Each row comes from the steps of one path. Every step used is in the known rows, and no mark comes twice. Write the path behind each row, first mark first.
Known rows
pega > pobu > rafubo: [ 2.12 -0.36  0.00 -1.75  0.53  3.11  0.00  0.08 -2.27  3.03  5.98 -1.55
  1.83  1.80  2.28 -0.03 -1.93 -0.11 -1.57  6.32  1.34 -3.32]
boropun > rafubo: [ 0.35 -0.57  1.56  3.87  0.19  1.43  1.71 -2.74  1.02  2.04 -1.15  3.81
 -0.21  0.82  1.91 -0.82 -1.70 -0.77  0.00  3.62 -1.76 -1.86]
putuf > boropun > rafubo > pobu: [ 1.40 -1.44  3.61  2.02 -1.52  1.06 -0.43 -3.11  4.22  1.30 -0.79 -0.38
  0.33  2.89  2.11 -2.21  0.83  1.19  0.13  0.25 -2.07  0.18]
tanimav > balu: [ 1.56 -1.76  2.83  0.40  2.34  1.38 -1.10 -1.83 -1.94  1.10  0.77  2.01
  0.72  1.69 -0.56 -0.65  0.66  0.14 -1.64  4.99 -0.99 -5.07]
pobu > tanimav > balu > putuf > boropun: [-1.51  1.93 -0.13 -1.86  1.67  0.58 -1.87 -1.13  1.19 -0.16 -2.07  2.69
 -2.15  3.54 -1.02 -1.26  1.73  2.48  0.18  2.44 -3.07 -2.26]
boropun > rafubo > pobu: [ 1.31 -1.59  3.98  2.53 -1.48  2.05  0.34 -3.69  3.56  2.46  0.20 -0.08
  1.92  1.81  2.13 -0.87 -0.54  1.12 -1.03  1.54 -3.02 -0.33]
boropun > rafubo > balu: [ 1.53 -0.86  0.67  2.14 -1.08  2.59  0.42 -2.10  1.18  1.26 -0.90  5.50
  1.27  3.60  1.34  0.33  0.81 -1.54  2.00  4.32 -1.75 -3.14]
boropun > rafubo > balu > pega > pobu > tanimav: [-2.41  2.14 -1.36  0.03  0.87  4.06  2.90  3.11 -2.71  3.50  1.79  0.72
  0.45  3.08  3.47  1.35  3.44 -0.98  2.52  5.49 -1.86 -2.60]
balu > pega > pobu > tanimav: [-1.99  2.05  1.16  0.51  2.03  4.20  2.88  2.53 -4.33  3.99  2.96 -1.02
 -0.51  1.15  2.28  0.75  0.67 -0.69  0.56  5.72 -0.89 -2.69]
tanimav > balu > putuf > boropun > rafubo: [-1.66  0.01 -0.28  0.89  0.12 -0.76 -0.94 -1.46  4.15 -0.07 -4.34  4.49
 -1.24  3.41  0.94 -1.65  2.92  1.49  1.22  1.20 -2.81 -2.04]
pobu > rafubo > balu: [ 3.42 -0.21 -1.29 -0.90 -0.24  3.77 -0.34 -2.46 -1.18  1.24  3.75  3.21
  3.06  3.82  1.11  0.71 -0.61 -0.48  0.25  6.31  0.36 -3.78]
pobu > pega: [-0.15 -0.08  3.74  2.09  0.59  2.26 -0.08 -1.01 -1.73  5.91 -2.77  1.13
  0.56  0.51 -0.75  1.42 -1.03 -2.40 -1.54  3.87  1.71 -2.84]
pobu > pega > balu > putuf > boropun > rafubo: [-2.12 -0.17 -1.10  0.91 -1.43  0.38  0.56 -0.35  3.53  1.43 -6.07  2.29
 -1.03  3.11  2.26 -0.11  3.01 -0.64  2.25  0.68 -1.21 -0.03]
putuf > boropun > rafubo > balu > pega: [-0.29 -0.82 -0.16  3.47 -0.28  2.42  1.54  0.37  0.76  0.92 -2.01  3.02
  0.34  4.00  2.47 -0.46  5.91 -2.02  3.51  2.72  0.20 -4.71]
pega > balu > tanimav: [ 3.63 -1.73  0.81 -1.00 -0.25  3.25  2.07 -1.77 -4.85  0.86  2.65 -2.58
  1.13 -1.10  4.04  0.47  0.13 -1.47 -2.52  3.98  1.29  0.60]
putuf > balu > tanimav: [ 2.13 -1.59  1.94 -1.35  0.81  2.98  0.68 -0.99 -3.01  1.58  3.54  0.26
  1.60 -2.33  4.11  0.94 -1.29 -2.65 -3.37  4.14 -1.27 -1.00]
balu > tanimav: [ 3.01 -0.09  1.79  0.41  0.55  2.66  0.90 -3.00 -4.08  2.33  2.29  0.24
  0.42 -1.61  2.23 -0.45 -1.16 -0.16 -3.99  4.05  0.77 -1.14]
boropun > rafubo > pobu > tanimav > balu: [-0.37  0.25  0.47 -1.07  1.34  1.83 -0.03 -0.87 -0.10  1.62  1.56  1.28
  1.93  3.25  1.97  0.07  3.14  2.79 -0.71  3.83 -4.39 -1.70]
tanimav > balu > putuf > boropun: [-0.37  0.39  1.72 -0.95  1.06  0.15 -2.54 -1.93  2.14 -0.46 -2.89  2.50
 -1.92  3.34 -1.65 -1.89  1.45  1.81 -0.32  1.97 -1.98 -3.48]
pega > pobu > tanimav > balu > putuf: [-2.99  2.58  0.29 -3.20  1.72  1.95 -0.94  0.22  0.33  2.32 -0.39  1.82
  0.47  2.56 -0.58  1.14  1.05  2.51 -1.18  4.65 -4.67 -3.38]

Which path is each row?
[-1.06  0.28  0.12  1.68  3.17  2.86  1.82  0.97 -3.32  2.04  0.97  0.92
  1.02  1.86  1.86  0.38  4.54  0.53  0.07  5.11 -1.07 -5.10]  pobu > tanimav > balu > pega
[-0.81 -0.99  3.83  1.64  0.80  3.49  1.71  2.23 -2.67  3.97  1.83 -2.62
  0.06  0.55  2.04 -0.16  1.37 -2.91  0.04  4.58  1.51 -5.32]  balu > pega > pobu
[-0.34  0.16  0.08 -1.39  1.19  1.03 -0.61 -0.62  0.43  0.68  1.00  1.08
  0.55  4.20  1.61 -0.87  4.44  3.20  0.36  2.66 -3.35 -1.44]  putuf > boropun > rafubo > pobu > tanimav > balu
[ 1.44 -0.37 -1.36  1.75  0.73  4.14  1.31 -0.46 -1.50  2.01  2.63  1.45
  3.15  3.15  2.71  0.79  3.40 -0.87  1.26  5.21  1.39 -5.37]  pobu > rafubo > balu > pega
[-0.25  1.09  2.28  0.58  0.59  0.91 -1.23 -2.87  2.28  0.17 -2.98  2.33
 -2.66  2.31 -1.47 -1.89 -1.59  1.06 -0.35  1.88 -1.62 -1.95]  balu > putuf > boropun
[-1.65  0.02 -0.65  1.06  1.57  1.66  1.14  1.29  0.19  1.18 -0.18 -0.09
  0.91  3.67  3.22 -0.72  7.80  1.85  1.52  2.09 -1.66 -3.49]  putuf > boropun > rafubo > pobu > tanimav > balu > pega
[-2.39 -0.05  1.62 -0.99 -1.29  0.07 -2.51 -0.20  4.66  4.57 -5.11  0.02
  1.96  4.10  0.78  0.77  5.67  1.37  0.15 -0.27 -0.99 -1.26]  tanimav > balu > putuf > boropun > rafubo > pobu > pega
[ 0.13 -0.17  1.65 -0.45 -0.32  3.15  1.02 -2.79  1.05  0.70 -1.90  0.65
  0.65  0.84  0.44  1.20 -2.26 -0.22 -0.79  3.57 -2.82 -0.88]  pega > balu > putuf
[ 0.57 -0.95 -1.39 -2.05  1.34  2.89  0.20  2.58 -2.61  2.68  5.84 -2.62
  2.83  2.83  3.31  0.39  3.44  0.23 -0.64  5.73  1.89 -5.72]  tanimav > balu > pega > pobu > rafubo
[-0.34 -0.39  2.71  1.04 -1.82  0.79 -0.91 -3.25  5.92  1.13 -2.12  0.22
  0.45  3.10  1.47 -1.72  1.09  2.49  0.02 -0.33 -3.39  0.38]  balu > putuf > boropun > rafubo > pobu
[-2.62  2.09 -1.45 -0.18  0.75  3.18  1.90  3.64 -2.09  2.36  1.08  0.43
 -0.87  4.22  3.49  0.20  4.54 -1.03  3.44  4.39 -1.10 -2.02]  putuf > boropun > rafubo > balu > pega > pobu > tanimav
[-0.99 -1.00  1.22  0.86 -0.67  2.68  0.95  3.37 -0.44  2.20  0.09 -0.66
 -0.29  3.90  3.03 -0.28  5.60 -3.10  3.48  3.24  1.70 -4.75]  putuf > boropun > rafubo > balu > pega > pobu
[-1.29  1.63 -0.89 -1.04 -0.78  2.56  1.66 -1.25  2.39  0.87 -0.32 -0.49
  0.39  3.68  3.27  0.24  1.38  2.81  1.32  1.78 -4.69  3.00]  pega > balu > putuf > boropun > rafubo > pobu > tanimav
[-0.98  1.46  0.97 -2.41  0.67  0.82 -2.29 -1.60  2.49 -0.13 -1.72  0.95
 -1.05  4.18 -0.80 -1.37  2.53  3.67 -0.22  1.39 -3.59 -1.28]  rafubo > pobu > tanimav > balu > putuf > boropun
[-0.08  1.49  1.60 -0.42 -0.50  2.91 -0.99 -3.36  2.49  1.72 -2.13  4.62
  1.15  2.88 -1.42  1.00 -1.29  0.52 -0.24  4.10 -3.48 -3.38]  rafubo > balu > putuf
[-2.00  2.50 -0.01 -2.01  2.04  1.72 -0.81 -1.87  0.71  1.64 -1.27  3.43
  0.60  2.10 -0.96  0.99  0.48  3.33 -1.48  4.41 -5.41 -3.01]  pobu > tanimav > balu > putuf
[-1.81  2.66 -0.20 -0.31 -0.16  1.92  0.64 -2.22  3.04  2.02 -0.37  1.24
  0.11  3.30  1.85 -0.35  0.52  3.61  0.36  1.94 -5.42  1.76]  balu > putuf > boropun > rafubo > pobu > tanimav
[-1.76 -0.32  1.01 -1.01 -2.16  2.23  0.56 -1.26  3.96  3.08 -4.64 -0.69
  2.52  2.14  2.06  2.49  1.78  0.27  0.28  1.23 -2.89  0.56]  boropun > rafubo > pobu > pega > balu > putuf
[-0.47 -0.75  2.10 -0.03 -1.38  0.27 -1.64 -2.58  5.87  0.74 -2.02  0.19
  1.09  3.98  1.46 -1.51  3.56  3.17  0.17 -0.21 -3.62 -0.86]  tanimav > balu > putuf > boropun > rafubo > pobu
[-1.24  0.61  1.73 -1.09  1.51  1.28 -1.70 -2.62  1.89  1.10 -2.09  3.20
  0.84  1.87 -1.54  0.29  0.22  2.25 -1.98  3.66 -3.86 -4.35]  tanimav > balu > putuf
[-1.40  0.01 -0.21  1.45  1.84  2.47  1.87  0.87 -0.41  2.16  0.37 -0.05
  2.18  2.73  3.49  0.47  6.88  1.68  0.84  3.08 -2.42 -3.79]  boropun > rafubo > pobu > tanimav > balu > pega
[-0.90 -1.61  3.28  0.26  1.56  2.70  0.75  3.28 -2.63  3.20  1.86 -2.61
  0.67  1.78  1.88 -0.02  4.34 -1.86  0.11  4.41  1.13 -6.71]  tanimav > balu > pega > pobu
[ 1.61 -2.89  3.41 -0.47 -1.66  3.50  1.26 -0.44 -0.77  3.44 -0.87 -4.55
  2.48  1.79  2.35  2.18  1.20 -2.69 -0.09  2.64  1.46  0.37]  rafubo > pobu > pega > balu
[-0.40 -0.85  2.90  0.55  0.07  3.91  0.98  2.67 -2.05  3.29  1.85 -1.50
  0.87  2.66  1.92  0.49  3.31 -3.31  1.62  4.90  1.55 -5.88]  rafubo > balu > pega > pobu
[ 0.27  0.88  1.55 -0.38 -0.47  1.52 -2.01 -2.50  2.63 -0.24 -2.93  3.56
 -1.83  3.96 -1.41 -1.31  0.33  0.21  1.26  2.25 -1.93 -2.53]  rafubo > balu > putuf > boropun
[ 1.93 -1.84 -0.29 -1.27 -2.10  2.69  1.89 -0.22 -1.85  3.31 -0.13 -3.98
  3.01  0.08  5.57  1.70  4.17 -1.45 -1.60  1.62  1.44  2.03]  boropun > rafubo > pobu > pega > balu > tanimav
